Each row was made from one path, in order. Every step used is in the known rows, and no mark comes twice. Write each row's path.
Known rows:
govit-zufo-mezo: [ -3 -16  -7   0   4  20  22 -19  11  30  -3   8  47  -1   1 -11  34  21
  18  20   8 -15  -2]
mebobok-govit: [ -8   4 -10  23 -10  -6  31   4  -7  24  -4   5   5  -2   6   4  19 -37
   4  14 -18  -6   5]
mezo-zufo-birez-zabi-datu-zemaso: [ 14   8   5 -74  37   4  15   2  15   7  46 -28   5  30  10 -27 -19  80
  -1 -19  33  -8  -5]
zemaso-datu: [ 23  23  26   0  -7 -13 -15   9 -25 -18  13 -22   4  14 -13  -3 -15  14
  -3  -7   4  16   4]
zufo-birez-zabi-datu: [ 14  16  19 -54  41 -13   3  10  -2   9  27 -65  24  23   7 -29 -32  58
 -22 -24  23 -21   4]
mezo-zufo-tatot: [ -8  -1 -23  -8 -13  -8   8 -25   4  38  -9  29   3  -4   5  -5  14  26
  35   8  25   3   8]
datu-zemaso: [  9   3  -1  -7  24   8   3   9 -10 -12   6   8 -16   5  12  21 -18 -21
  -5   0   1  21  -5]
kosa-tatot-zufo-birez: [ -6  11 -10  36 -35 -13 -43  -9 -39  11   1  15   8 -23 -13 -20  11   3
  23  18   9 -33  10]
birez-zufo-tatot: [ -8 -31 -14  -5   5 -12  -7 -24   0  36 -28  27 -13  -6  15  -6   4  -9
  24   7  23   0   1]
zufo-birez-zabi-datu-zemaso-tatot-kosa: [ 27  30 -32 -59  52   8  15   7 -52 -27  22 -31  -1  26  -4  -9 -65  42
 -30 -40  31  14   0]
govit-zufo-birez: [ 24   8  14  -9  11  23  14  -9  14  29  -4 -27  42  -5   9 -13  28  20
  24  13  11 -19  10]
kosa-tatot-zemaso: [  8   2 -17  55 -13 -14 -58 -22 -44 -11   6  31 -21 -29   0  21 -10 -39
  -6  11 -19 -30  -2]
mebobok-govit-zufo: [ -4   2 -13  16   6  11  37 -15   9  35  -2  16  30   2   8   5  49 -44
  14  26 -28  -1   2]
birez-zabi: [  5  -2  15 -31  26  -6   5  -7  11   6  24  -7  -3   5   0 -11 -19  20
 -23 -21  11   8   1]
mezo-zufo-tatot-zemaso: [ 13   5 -24  12 -14 -10  -5 -32 -11  28  -3  39  -6 -21   1   5  12   6
  31  18  16 -18  11]
kosa-tatot-zufo-govit-mebobok: [-39  17  -2  57 -40 -30 -18 -29 -23  17 -16  22   3   4 -22 -25  35 -26
   1  14 -18   2  -3]
zufo-birez-zabi: [ 27   8  30 -29  15  -1  13   6   5  22  15 -49  13  -6   6 -26 -23  48
  -8 -19  33 -19  15]
mezo-zufo: [ -6  -8 -10 -21 -17  10  12 -12  26   7  17  26  -4   6  -4 -16  24  41
  21   3  11  -3  -6]
zemaso-datu-zabi: [ 41  24  32 -20 -10 -14  -6  18 -22 -25  29 -48  -1  29 -30 -12 -14  20
 -18 -17  -3  23   7]
govit-mebobok: [-22  30  15  22   1  -4   8  -6  -2   7 -18 -17   7  23  -9  -1  30  -4
   5  -5 -16   3  -2]
mezo-zufo-birez: [ 13   4   6 -23 -23  14  19  -1  21  22  11 -12  11  -4   3 -31  17  69
  33   1  33 -28   8]
kosa-tatot: [-16  -5 -14  32 -10 -12 -45 -16 -27   0   0  20  -9 -12   4   8  -8 -17
  -2   1  -9 -10  -5]
zabi-datu-zemaso-tatot-zufo-govit-mebobok: [-24  46 -27 -15  28 -16  11 -15 -30 -41   1 -18   1  55 -22  -4  -1 -11
 -20  -8  -7  38 -15]
birez-zufo: [ -7 -39  -1 -18   1   5  -4 -12  22   6  -4  23 -20   5   5 -17  15   7
  11   1   9  -6 -12]

Write each row's path:
[ 14  12   2  15   0  14  43  -4   4  49  -6 -19  43  -6  14  -9  44 -20
  26  25  -9 -23  14]
mebobok-govit-zufo-birez
[ 64  30  26   7 -13 -16 -21   8 -38 -35  33 -32 -13   6 -32   1 -12  -7
 -21  -3 -13  -3  10]
tatot-zemaso-datu-zabi
[  1   7 -49  15   0 -10  11 -11 -60  32 -38  41   5 -11  -2   7 -20 -25
   9   0   9  18  11]
zufo-tatot-kosa
[ 27  20   3  55 -19 -25 -70 -14 -64 -25  16  12 -18 -17 -11  17 -21 -28
  -8   6 -15 -17   1]
kosa-tatot-zemaso-datu
[ 57  34   9  20  -7 -34 -22  -7 -59   3  -1 -25  -4  -6 -19  13 -23 -24
  -3   3   3   4  24]
zufo-tatot-zemaso-datu-zabi
[ -9  40 -14  15  -4  -1  23 -18 -23 -30 -11   5 -14  19 -24   0   9 -23
  -4  -2   7  45  -1]
datu-zemaso-tatot-zufo-govit-mebobok
[-14  -7 -16  11 -31  -4   8  -3 -15  13   3  29  25  -9 -25 -28  27  26
  21  26  18 -21   4]
tatot-zufo-mezo
[ 47  28  21  24  -9 -15 -27   0 -40 -29  18  -9  -9  -7 -16  10 -15 -12
  -8   5  -7 -10   7]
tatot-zemaso-datu
[ 25  30  -2 -61  57   0   2   4 -23 -26  29 -61   3  25   6  -5 -57  46
 -25 -34  37   5   3]
zufo-birez-zabi-datu-zemaso-tatot
[ -8  24 -35 -33  26 -14   6  -9 -27 -47  15  -4  -6  38 -14  -4 -23  -7
 -24  -4   5  37 -13]
zabi-datu-zemaso-tatot-zufo-govit
[-24   9  15   1 -28  -5  47 -24  40  28  -7  -4   6  26  -8 -36  45  37
   9  -3   3  13  -7]
mezo-zufo-govit-mebobok
[ -5   9 -23  28   9  -6  33 -26 -10  64 -26  19  37  -7  16  14  40 -59
  27  32 -16   5  14]
mebobok-govit-zufo-tatot
[  8  17 -23  -1  -4   1  18 -14 -22 -35   3  17 -20   3 -17   1 -14 -21
  -6   2  18  44   0]
datu-zemaso-tatot-zufo-govit
[ 14 -27 -18  15   3 -15 -19 -32 -15  26 -22  38 -22 -22  12   4   4 -30
  20  16  14 -18   4]
birez-zufo-tatot-zemaso
[-17  39 -15  22 -29 -11  22 -31 -13 -22 -17  -1   2  13 -38 -22  28  -3
   1  -2   7  27   5]
zemaso-tatot-zufo-govit-mebobok
[ 20  29 -20 -37  56  11  37 -12 -15   6  24 -35  30  26  13   6  -3  -8
  -7  -4   3   6   3]
mebobok-govit-zufo-birez-zabi-datu-zemaso-tatot
[ -1  25 -38 -38  51   0 -14   0 -33 -57  18 -15 -12  39   0  25 -41  -3
 -21 -17   3  27 -16]
zabi-datu-zemaso-tatot
[ 45  -7   7  -1  -5 -25 -23 -18 -30   7  -2   0 -23   1 -13  -6  -6 -14
   6   3  11  -1   9]
birez-zufo-tatot-zemaso-datu-zabi
[ -1  19 -18 -59  47 -20  14 -16 -13 -35  38 -12  -7  40 -15 -16 -38  14
 -46 -23  15  43 -11]
birez-zabi-datu-zemaso-tatot-zufo-govit
[-30 -10 -29  44 -39 -15 -37 -18 -40  11   2  47  13 -21 -19 -18  16   5
  18  24   7 -27  -1]
kosa-tatot-zufo-mezo
[ 28  30 -11 -28  20  10   4  -3 -29 -33  24  -6 -12  -3 -16  -2 -30  18
  -1 -13  40  20  12]
datu-zemaso-tatot-zufo-birez-zabi
[ 41  32   4  36  -4 -33 -30 -14 -60   9 -13  -4   2 -16  -3  20 -24 -29
   9  12   9  -2  22]
zufo-tatot-zemaso-datu
[ -1  24 -37   3 -19   2 -10 -19 -25 -41   3  27  -7  -7 -35  -3   9   2
  12   3  16  12   6]
zemaso-tatot-zufo
[ 20  30 -49 -36  53  19  51  -8 -43   6  16  -7  26  25   2   2 -10 -13
 -13 -10  -1  18   0]
mebobok-govit-zufo-birez-zabi-datu-zemaso-tatot-kosa
[ -8  14 -32 -56  48  -9   1 -10 -31 -34  42   0   7  33 -19  -9 -36  40
 -28 -17  27  17  -9]
birez-zabi-datu-zemaso-tatot-zufo-mezo
[ 31  22  -7  12 -19 -20 -16 -25 -29  15   6  22  -4 -10  -8   2   2  16
  30  13  19  -6  14]
mezo-zufo-tatot-zemaso-datu
[ 25  11 -18  25  18  -2  -9 -40 -19  35 -17  25  25 -21   8  22  22 -43
  22  29  -6  -8  13]
govit-zufo-tatot-zemaso
[  0  24 -68 -38  47   8   0   2 -63 -56  10  14 -15  38 -10  22 -48  -8
 -26 -22  -2  37 -19]
zabi-datu-zemaso-tatot-kosa
[  4   5 -48   7  16   9  18 -29 -36  44 -31  48  30  -6  -1   8  16 -29
  20  14  -3  21   7]
govit-zufo-tatot-kosa
[  9  38 -33 -36  31  -2 -12   5 -44 -48  18 -23   5  28 -11   2 -25  16
   0  -4  19   6  -3]
zabi-datu-zemaso-tatot-zufo-birez
[ 13  18   5   4 -27  -2   1   7 -14  11   0  -6  19 -14 -18 -32  21  24
  27  18  20 -27  17]
tatot-zufo-birez
[ 30 -10   1  15  -3 -24 -30 -24 -32  14 -15  20 -19 -11   1   2  -8 -19
  19  11  16  -8   7]
birez-zufo-tatot-zemaso-datu
